Each row was made from one walk, in order. Every step used is in the known rows, and no mark comes twice. Write each row's walk.
Known rows
vidaf/furur/poze/nuveg/rado/kipe: [ 26.0  12.9  22.0  18.1 -11.3 -13.0 -26.9  -2.0  21.3 -12.5  -5.2  19.2
  21.8  10.1 -18.3 -12.4 -24.4  16.5  10.6]
furur/vidaf/nuveg: [ -1.8  14.4  11.5  12.8   3.5   7.5  10.1   2.3  -6.2  17.5  -2.8  -5.3
  19.5  17.5 -18.7   9.7 -15.9  -2.9  17.3]
kipe/poze/nuveg: [ 17.7 -22.1 -12.5 -10.2  16.1  12.8  -9.7 -19.5  23.8  -6.4  17.8 -15.4
  17.8   4.1 -16.2  -7.5  26.6  23.2  -4.5]
rado/kipe/poze/nuveg/vidaf: [ 19.0  -9.3  11.2   7.3 -12.4   5.0 -21.4 -11.2  30.5   7.1   4.3 -18.7
  31.9   4.7   5.0 -14.1  23.4  46.9  14.4]
furur/vidaf/nuveg/poze: [  3.5   7.6  51.6  14.9 -20.7  -2.5   8.2  -1.6 -18.4 -12.2  13.2  14.3
  25.7  13.2 -24.8  14.4 -42.8  -9.5  21.2]
zure/vidaf/furur/poze/kipe: [  3.4   5.7   1.7 -21.2  30.4  33.6   4.7  -5.0 -21.5  -6.0  15.0  -8.0
 -19.8   1.5   8.1 -23.7 -25.6  40.2  10.4]
vidaf/nuveg/rado/kipe/poze: [ -2.1  26.4  18.4  15.3 -21.1  -5.8 -24.5   2.1   3.8  48.3   9.7 -11.4
  34.4   9.7 -29.6  -0.2  -6.0   2.4   1.2]
zure/vidaf: [-10.1   1.0  -0.2  -7.1   3.3  22.5  -4.4  11.6  12.1 -22.7  -3.0   1.7
   0.8  -9.5  -3.6 -17.2  27.3  17.3 -11.4]
poze/kipe: [ -2.8  -7.3  -9.3  -4.5  15.8  19.4   0.3 -13.6 -10.6  23.4  10.3  -9.3
  -5.3  -1.5  13.3  -6.7 -16.5  13.7  -4.0]
furur/poze/kipe: [ 12.8  -0.2  -9.6  -5.6  26.8  12.0  -2.0 -20.7 -15.3  19.5   3.1 -12.1
  -0.1  10.8  14.9   1.5 -47.0   3.7   7.2]
vidaf/furur/poze/nuveg/rado: [ 20.9   0.7   7.7   4.9   8.9   0.3 -18.1  -7.8   3.1  -8.5  -8.2   3.8
  14.7  11.7 -27.0 -12.3 -12.6  10.6  26.6]
furur/poze: [ 15.7   6.6   0.0  -0.9  11.2  -8.5  -1.9  -6.8  -5.1  -5.5  -7.7  -3.3
   5.4  12.2   0.2   8.6 -29.6 -11.2  10.5]
furur/poze/nuveg/vidaf: [ 22.3  -7.4   4.7   5.0   9.0   6.5 -18.8 -11.0  -2.7 -13.7 -25.4 -16.8
  24.8  14.8   5.4  -6.9  -2.0  16.4  37.8]
rado/kipe/poze/nuveg: [ 22.8 -10.1   1.9   1.9  -5.0   1.1 -18.3 -13.9  42.3 -11.8  22.8   0.8
  24.8   2.5  -6.1  -8.2  14.4  31.5 -22.0]
furur/poze/nuveg/rado: [ 19.8  -3.9  -4.0  13.9   9.0   1.7 -28.6 -11.0  20.3  -5.3 -23.8   1.9
  34.1  12.0 -24.5  -4.9  -2.9  -7.1   9.2]
zure/vidaf/nuveg/poze/kipe/rado: [-14.7  18.0  44.9 -39.5   0.9  40.5  -4.9   1.7 -52.6 -19.0  32.1  -0.6
  16.7 -10.4  -1.5 -41.8 -38.5  23.0   9.3]
rado/kipe/poze: [ 12.3   4.9   5.6   1.3 -10.3  -8.8  -3.9  -6.6  27.1  16.7  24.0  -5.0
  11.6   3.4   0.9   1.1  -4.2  18.4 -12.4]
zure/vidaf/nuveg/rado/kipe: [-19.7  35.2  26.7  20.9 -29.5  12.8 -33.1  26.2   6.4   4.7 -13.5  10.3
  30.7  -5.1 -23.9 -20.0  14.2   8.4 -13.6]
rado/kipe: [  4.7  12.1  14.5  13.2 -20.9 -12.8  -8.4   6.3  19.6  -5.6   3.9  16.2
   6.3  -1.8   9.7  -0.1 -12.5   5.1 -17.1]
nuveg/poze: [  4.9  -6.5  38.8   1.6 -23.4 -10.5  -2.0  -4.1 -10.8 -30.8  15.8  19.4
   6.3  -4.2  -6.3   5.0 -25.4  -7.7   4.9]
nuveg/rado/kipe/poze: [  6.9   6.8   5.2  14.7 -18.1  -9.4 -16.6  -5.9  39.2  43.8   8.2  -4.6
  27.0   3.4 -17.2  -3.2   5.2  10.9  -6.3]

Which walk is each row?
[  1.3  13.1  46.4 -19.9   4.6  21.1  17.4 -14.8 -35.9  16.3  32.2  -1.1
  29.0  11.1  -3.2 -17.0 -70.5  11.3  31.3] | furur/vidaf/nuveg/poze/kipe/rado
[ 12.4 -19.5 -12.2   2.8   7.8  13.4 -22.1 -18.2  34.6  19.9   3.0 -16.5
  33.2   5.0 -33.3 -11.0  35.0  17.0   2.4] | kipe/poze/nuveg/rado
[  6.2 -13.4   5.7   6.2  -3.1  14.5 -16.7  -3.3   3.0  -8.7 -18.0 -14.5
  20.6   1.8   4.0 -16.2  27.5  28.2  28.4] | poze/nuveg/vidaf
[ -2.9  30.5  27.6  39.9 -25.7  -5.7 -10.8   9.4  23.5  40.9 -12.8  10.7
  43.0  16.1 -26.2   5.4 -20.0  -2.3   8.2] | furur/vidaf/nuveg/rado/kipe
[  3.7  -2.1  32.9 -33.3   1.3  13.8   6.7 -17.0 -29.0  -2.2  34.6   4.6
   8.4  -5.8  14.9 -26.5 -56.3  13.9  14.7] | nuveg/poze/kipe/rado
[ -7.0   4.5  40.9  -3.1 -12.1  13.7  -9.7 -10.3 -56.8  -1.9  26.7   3.3
   8.0  -0.1  -5.4   1.8 -52.9  -1.7   8.0] | vidaf/nuveg/poze/kipe
[ -3.5   3.7  19.9  -3.5  -6.7   3.3   8.2   5.5 -29.9  19.4  -2.4 -17.8
 -13.6   2.7   9.0 -16.6   1.1  33.3  52.5] | nuveg/vidaf/furur
[ 11.1  16.7  13.3 -39.8  28.3  20.3  14.7 -13.7 -51.8  42.2   9.3 -34.6
  -6.5  13.9  29.9 -38.3 -58.6  45.2  72.8] | nuveg/vidaf/furur/poze/kipe/rado
[ 12.8  11.3  21.0  -4.9   4.3  -4.8   6.1  -0.6 -35.2  11.8 -10.7 -20.0
  -8.4  15.0   8.5  -7.9 -28.4  22.9  61.7] | nuveg/vidaf/furur/poze
[ 15.0  12.5  -5.8 -35.6  36.5  16.1   7.1 -19.9 -23.5  24.2  13.2 -18.4
   8.1  10.9  21.8 -22.5 -58.3   9.5  21.3] | furur/poze/kipe/rado
[ 19.3  -5.6  21.3  -1.6 -11.9   4.3 -10.1  -7.5  11.9   7.5  19.8 -16.3
  11.5   5.1   2.6 -23.0  16.1  64.7  30.0] | rado/kipe/poze/nuveg/vidaf/furur
[  7.5  -9.6  16.4  -3.1  -2.0  13.2  -6.5  -0.6 -13.9 -10.9  -3.9 -12.7
  -0.2   1.3   2.3 -24.3  19.4  44.7  44.5] | poze/nuveg/vidaf/furur
[-19.1  19.7  12.4  -6.9  -0.3  27.2 -11.2  18.7 -24.2 -18.5  -1.5  -4.7
   8.9  -3.5 -16.4 -15.7  17.9   9.4  -6.1] | zure/vidaf/nuveg
[ 14.9 -18.7   7.3 -14.5   8.5  18.3  -1.1 -14.4  -6.3  10.8  15.8 -33.0
   4.6   7.3  -8.0 -23.1  28.1  58.3  46.0] | kipe/poze/nuveg/vidaf/furur
[ -0.3   0.8  42.1  10.5  -4.2  16.7   8.6 -15.1 -28.1  10.5  24.2   4.3
  21.0  12.1 -11.3   7.6 -58.8   5.2  17.1] | furur/vidaf/nuveg/poze/kipe
[-14.1  12.9  51.3  -5.3 -23.9  17.3 -14.1  15.2 -34.9 -48.8  13.1  15.2
  14.1  -7.9 -22.8 -10.0  -7.4   2.2  -0.6] | zure/vidaf/nuveg/poze
